What can hang from each mark:
dudof: labavu
sofu: labavu
tapi: pifar veko
pifar: dudof
labavu: dudof lofek sofu veko
veko: labavu tapi
lofek: labavu

Every row comes from one small tree of marks. The marks that hang from a mark follow it in brackets, in alphabetical order. Every link used is in the known rows. Which tree was each row made from?
Known rows:
sofu(labavu(dudof lofek veko)): [-12.1  16.1 -41.2  11.0  13.4 -22.9  -6.4 -23.8  -7.6 -21.0 -24.7  -5.6
 -19.1  -5.8   8.2 -13.0   7.6 -14.2  -0.2   7.8 -20.1 -26.2]
veko(tapi(pifar)): [ -8.3  26.6  26.8   1.8  -7.3   8.9   1.3 -22.9  -8.0   2.5   8.6 -12.6
   8.5   3.4  18.6  25.6  -7.4 -11.9 -17.5 -11.0 -12.6   4.2]
pifar(dudof(labavu(lofek sofu veko))): [ -8.4  28.1 -11.0  -7.7  -3.6 -24.5   3.8  -6.9 -15.3   1.4   8.2 -13.5
  -2.6  21.0  10.6  16.4  12.5   3.8 -16.5 -17.0  -1.9 -19.3]
veko(labavu(dudof sofu) tapi): [ -7.9  34.5  35.2  -5.3  -0.7   2.5   0.7 -15.6 -24.8 -18.0  15.2 -15.4
  22.7   2.0  10.3  16.3  13.3  -2.0 -19.3 -23.5 -10.2 -36.3]
labavu(dudof sofu): [  2.0   7.4 -13.9  -6.1  18.2 -10.9 -18.0  -8.3  11.2  -8.8  -1.6 -11.4
   8.3  15.8  -2.2 -17.7  13.1  21.5  -9.0  -2.2   6.5 -17.5]
sofu(labavu(dudof lofek)): [ -6.5   8.1 -25.3   6.4  20.0 -17.2  -8.3 -22.6 -12.1 -14.7 -19.1  -3.7
 -13.4  -2.2   0.3  -5.1  11.5  -9.4   0.9   6.2 -11.8 -16.8]
lofek(labavu(sofu veko)): [ -7.0   2.0 -22.5 -22.9  -2.3  -8.3   3.2   9.0   0.5  -6.1  -4.4 -10.2
  -3.0  14.8 -10.0   5.3  -3.1  -9.1   3.3   5.6  -8.7 -27.2]
lofek(labavu(sofu veko(tapi))): [ -6.9  10.7 -12.3 -23.8  -4.6  -5.0   2.6   3.3  -6.4  -7.5   0.9 -13.2
   0.7  13.6  -4.8  10.1  -4.0 -13.0  -0.3   0.0 -14.5 -32.5]
labavu(lofek): [ -7.2  17.0 -21.9  -6.8  -0.3 -16.5   2.6 -12.7  -7.8  -9.4   5.3   1.8
 -11.9   9.2  13.1  -3.5   5.2  -3.5   1.2  -0.3  -9.6 -16.9]
tapi(pifar veko(labavu(dudof sofu))): [-26.3  30.3  26.6   3.3  -3.7 -14.0   0.6 -28.3  10.4   2.6  12.0 -26.5
   9.4  26.4   9.2  40.3  -1.0   4.3 -15.9  -6.3   0.5   5.8]
dudof(labavu(lofek sofu veko)): [ -8.6  36.6 -23.5 -12.3 -12.0 -29.5  -9.6  -0.1   1.9  -2.7  -3.4  -8.2
  -0.8  15.8   2.4  -3.0   7.9   3.1  -7.2  -4.1 -16.2 -20.5]
tapi(pifar veko(labavu(sofu))): [-23.7  30.8  28.6   0.5 -10.9  -7.8   3.6 -23.1   9.5   3.9  14.0 -23.0
  10.2  21.5  10.3  46.8  -5.3   0.2 -13.5  -7.9   1.1  11.0]
veko(labavu(dudof lofek sofu) tapi): [-13.7  46.8  19.3  -9.7  -1.3  -9.9   2.9 -24.2 -30.9 -24.4  19.0 -14.1
  15.4   8.2  17.3  14.1  15.7  -2.8 -18.2 -24.4 -17.1 -47.9]
lofek(labavu(veko)): [-10.5  -4.5 -17.9 -16.0  -5.1  -9.5  12.5   6.8  -5.8  -2.1  -6.4  -5.8
 -10.5   9.5  -8.9   8.0  -6.2 -17.7   6.0   8.8 -13.3 -22.0]
pifar(dudof(labavu(sofu veko))): [ -4.6  20.6   0.1  -3.2  -2.5 -17.0   2.1  -0.4 -12.0   6.0   6.0 -14.3
   3.2  16.9   4.8  18.4   9.8   5.3 -16.4 -17.2   2.6 -10.9]
sofu(labavu(lofek)): [ -3.5   8.3 -20.2   4.9   9.4  -7.9  -5.0 -14.0 -13.3 -12.9 -15.9   0.0
 -10.6  -7.2   0.4   4.7   7.1 -16.9   5.4   3.5 -11.1 -10.1]
veko(labavu(sofu)): [ -4.3  18.6  17.8  -6.5  -6.2   4.0   5.4   5.8 -11.5 -13.1   7.7  -5.7
  17.6  -2.1  -0.1  13.4  10.1   1.9  -6.6 -13.1  -0.6 -17.6]
lofek(labavu(dudof sofu)): [ -3.4  -7.6 -12.1 -24.0  15.4 -12.1  -2.5   2.3  -1.9  -1.3  -1.3 -11.9
   1.3  25.4 -20.6   3.2   7.7   0.6   1.9   4.8  -0.9 -24.5]
veko(labavu(dudof) tapi): [-12.4  29.1  39.6   1.3  -3.2   0.7  10.6 -18.2 -31.7 -14.6  14.0 -10.5
  15.4  -3.7  10.6  19.3   8.8 -10.1 -16.8 -19.7 -15.7 -30.9]
veko(labavu tapi(pifar)): [-17.8  38.5  50.0   3.1 -16.9  10.8  16.3 -19.9 -27.3  -6.3  15.1 -14.4
  17.8  -4.1  20.0  41.0  -1.7 -19.8 -22.0 -21.1 -17.3  -8.2]
pifar(dudof): [ -2.5   2.6   4.9   2.2   4.9  -3.7  10.3  -6.1 -16.6   3.4  10.6  -7.5
  -1.9   9.8   9.1  18.8   6.1   1.1 -10.1 -15.5  10.5  -4.6]
tapi(veko(labavu(sofu))): [-12.4  17.6  22.3  -5.0  -7.7  -9.6  -0.7  -7.8   1.2  -3.7  15.5 -13.3
  10.2  14.5  -2.9  29.0   1.9   5.2   0.0  -8.5   5.3 -10.3]

Which tree is each row?
[-17.2  25.1   8.0  -5.9  -0.7 -23.5  -1.4 -20.0  -2.5  -9.9  15.7 -15.3
   2.4  23.4   2.2  20.2   8.0   8.4  -2.8  -8.1  -0.7 -23.7] => tapi(veko(labavu(dudof lofek sofu)))
[-10.6  24.4  -7.2  -2.2  -5.0 -25.4   9.4  -7.9 -19.6   4.6   7.2  -9.9
  -7.9  17.2  11.0  19.4   9.4  -1.8 -14.6 -15.7  -5.7 -16.5] => pifar(dudof(labavu(lofek veko)))
[-22.0  27.6  24.9   0.2  -5.3 -19.4  -0.5 -25.2   8.2  20.0  15.1 -28.3
   3.7  37.7   9.1  55.2  -2.6   4.4 -19.6 -11.4   7.8  20.3] => tapi(pifar(dudof(labavu(sofu))) veko)
[ -8.4  34.2  31.0  -2.3  -6.3   2.3   1.1 -22.2 -14.0   6.7  14.3 -20.0
  14.3  13.2  18.0  37.1  -0.8  -6.6 -25.5 -21.1  -7.2   1.1] => veko(tapi(pifar(dudof(labavu(sofu)))))
[-12.3  38.9 -17.2   1.2   3.4 -12.3 -14.1 -27.6  10.2 -15.6  -3.6 -23.0
   5.1  12.5  22.6  -9.9   1.2   7.2 -24.2  -6.9 -13.5 -29.8] => labavu(dudof sofu veko(tapi(pifar)))
[-17.1  24.4  10.6   6.2  -6.9 -10.2   9.8 -16.8  -2.7  14.4   1.8 -18.1
  -1.0  16.3  15.5  34.0  -1.4  -5.9 -23.8  -9.0  -4.2  15.9] => tapi(pifar(dudof(labavu(veko))))
[-26.0  50.4  29.9   0.4  -6.6  -9.4  14.3 -37.7 -31.5 -14.7  16.1 -16.7
   7.3   8.9  27.5  28.6   7.2 -15.4 -25.8 -19.1 -24.9 -27.8] => veko(labavu(dudof lofek) tapi(pifar))
[-13.6  -5.4 -22.0 -13.3   5.6 -19.2   9.2  -1.7  -5.4  -3.6  -9.3  -9.7
 -13.2  15.7  -9.9  -2.3  -0.9 -11.8   1.8  11.5 -14.6 -28.8] => lofek(labavu(dudof veko))
[-13.6  45.1  44.3  -4.9 -14.4  13.1   6.9 -18.2 -20.8 -10.0  17.3 -18.8
  25.5   1.5  19.6  38.1   2.6 -11.3 -24.7 -24.9 -12.7 -13.4] => veko(labavu(sofu) tapi(pifar))
[-19.4  39.9  52.7   4.0 -14.1   8.8  21.0 -23.6 -35.0  -4.6  20.8 -17.8
  16.8   0.4  23.9  51.1   1.2 -18.9 -26.6 -27.8 -12.8 -10.1] => veko(labavu tapi(pifar(dudof)))
[-15.9  46.6  47.2  -4.0 -11.5   9.6  11.6 -21.4 -28.8  -9.2  22.2 -22.7
  24.7   6.3  23.4  48.1   5.9 -10.1 -29.5 -31.4  -8.0 -15.8] => veko(labavu(sofu) tapi(pifar(dudof)))
[-13.6  20.5  17.4   4.0  -2.7  -7.5   8.4 -15.8  -4.3  16.9   4.5 -17.0
   1.8  19.2  11.7  36.2   0.5  -3.5 -22.8  -9.5  -0.1  21.6] => tapi(pifar(dudof(labavu)))
[  0.0  14.4  10.1  -6.7   1.6 -13.2   0.2   0.1 -14.4  10.4  10.1 -13.7
   7.5  19.7  -1.9  23.7  13.5   8.5 -14.7 -18.5   8.2  -3.2] => pifar(dudof(labavu(sofu)))
[-22.2  47.2 -25.2   0.1 -15.7 -17.8   7.2 -31.4  -8.8 -16.5   2.3  -9.6
 -14.6   4.7  38.3   3.4  -7.6 -17.4 -14.6  -5.7 -29.1 -28.9] => labavu(lofek veko(tapi(pifar)))
[ -8.8  17.3  -7.6  13.9  -0.9   2.2  -4.3 -19.2  -7.2 -11.7 -21.0 -10.2
  -5.2 -17.0   9.4  12.8  -5.8 -23.0  -5.4   1.6 -19.2  -5.8] => sofu(labavu(veko(tapi(pifar))))
[ -8.9  46.0 -12.7 -12.7 -14.2 -25.3  -9.8  -6.3  -5.5  -4.6   2.2 -11.4
   4.1  15.4   6.8   3.4   7.2  -1.0 -11.8 -10.7 -21.1 -26.5] => dudof(labavu(lofek sofu veko(tapi)))
[-20.3  21.2  10.9  -1.2  -1.2 -24.8   4.4 -21.4  -6.7  -7.0  15.5 -11.9
  -2.7  19.8   3.2  22.3   4.9   1.2  -1.4  -6.1  -3.0 -21.3] => tapi(veko(labavu(dudof lofek)))
[-10.5   1.2 -26.8 -19.2   8.9 -16.8  -0.2   0.5   1.5  -7.3  -7.5 -14.1
  -5.1  21.0 -11.6  -4.6   2.6  -3.0  -0.5   7.1  -9.1 -34.2] => lofek(labavu(dudof sofu veko))
[ -2.3  28.8  -9.0 -15.2  -5.6 -24.1 -11.7   1.2  -2.9   3.1   2.6  -6.6
   6.9  20.7  -7.4   4.5  12.6   7.1  -5.1  -6.3  -9.5 -10.5] => dudof(labavu(lofek sofu))
[-10.1  25.7 -25.6   8.0   0.3  -9.7  -3.7 -22.6 -16.7 -21.1 -17.2  -5.3
 -14.1 -12.2  14.4   2.9  -0.7 -23.6  -1.4  -0.8 -23.8 -25.3] => sofu(labavu(lofek veko(tapi)))
[-14.5  36.8 -59.3  -6.4   8.6 -34.3 -13.1 -23.7   9.1 -26.4  -5.8 -12.1
 -12.7  18.5  21.2 -31.9  11.4  12.4 -11.3   1.0 -14.3 -50.5] => labavu(dudof lofek sofu veko)
[-13.4  31.8 -18.0  -4.8 -14.6 -31.4  -0.2  -2.8  -5.0   0.8  -5.2  -4.2
  -8.4  11.6   3.5  -1.1   4.5  -6.4  -5.5  -0.9 -21.9 -17.0] => dudof(labavu(lofek veko))
[-13.8  16.1  18.9  -2.4   0.2 -15.7  -2.8 -13.4   1.9  -5.3  13.8 -16.2
   8.8  18.7  -2.9  22.6   5.0   8.5  -3.5  -7.7   5.1 -15.7] => tapi(veko(labavu(dudof sofu)))
[-21.4  39.5 -37.5   2.2   2.1 -32.0  -0.2 -35.9 -10.8 -23.5  -0.5  -9.7
 -18.5   9.6  30.4 -19.8   3.6  -6.0 -14.2  -2.9 -28.1 -49.7] => labavu(dudof lofek veko(tapi))
[ -3.5  22.8   0.2  -9.5   1.4 -21.2   1.5  -4.5 -18.1   6.2  12.5 -12.4
   2.0  23.8   3.7  20.9  16.2   6.3 -14.1 -19.1   3.9 -12.3] => pifar(dudof(labavu(lofek sofu)))
[ -9.4  49.6 -36.4 -10.8  -9.9 -17.3  -7.9 -20.1  -2.8 -26.5   6.1 -10.8
  -3.7   8.5  29.5  -9.5   1.7  -2.5 -11.0 -11.2 -20.9 -47.1] => labavu(lofek sofu veko(tapi))
[-19.7  30.1   1.5   3.7  -7.7 -15.7  10.6 -20.6  -5.3  10.9   3.5 -16.6
  -4.9  19.8  19.6  30.9   0.2  -6.6 -22.6  -9.4  -7.7  10.3] => tapi(pifar(dudof(labavu(lofek veko))))
[-10.5   9.3 -17.5 -21.0   5.4 -13.6  -1.1  -5.6  -5.7 -10.1  -2.0 -16.8
  -2.0  20.5  -6.1   1.4   1.0  -7.4  -4.0   1.5 -13.6 -40.3] => lofek(labavu(dudof sofu veko(tapi)))
[ -9.3  37.7 -52.2 -10.3  -7.8 -23.0  -7.5 -11.2   6.6 -24.3  -1.3  -6.7
  -9.5   9.8  23.1 -18.0   4.0   4.6  -5.5  -2.4 -13.8 -39.0] => labavu(lofek sofu veko)
[-13.9  49.0 -43.8  -7.7   5.1 -29.8 -13.8 -32.1  -0.3 -29.3   2.0 -16.2
  -7.5  17.7  27.8 -23.1   8.7   6.7 -16.1  -8.0 -21.6 -57.3] => labavu(dudof lofek sofu veko(tapi))
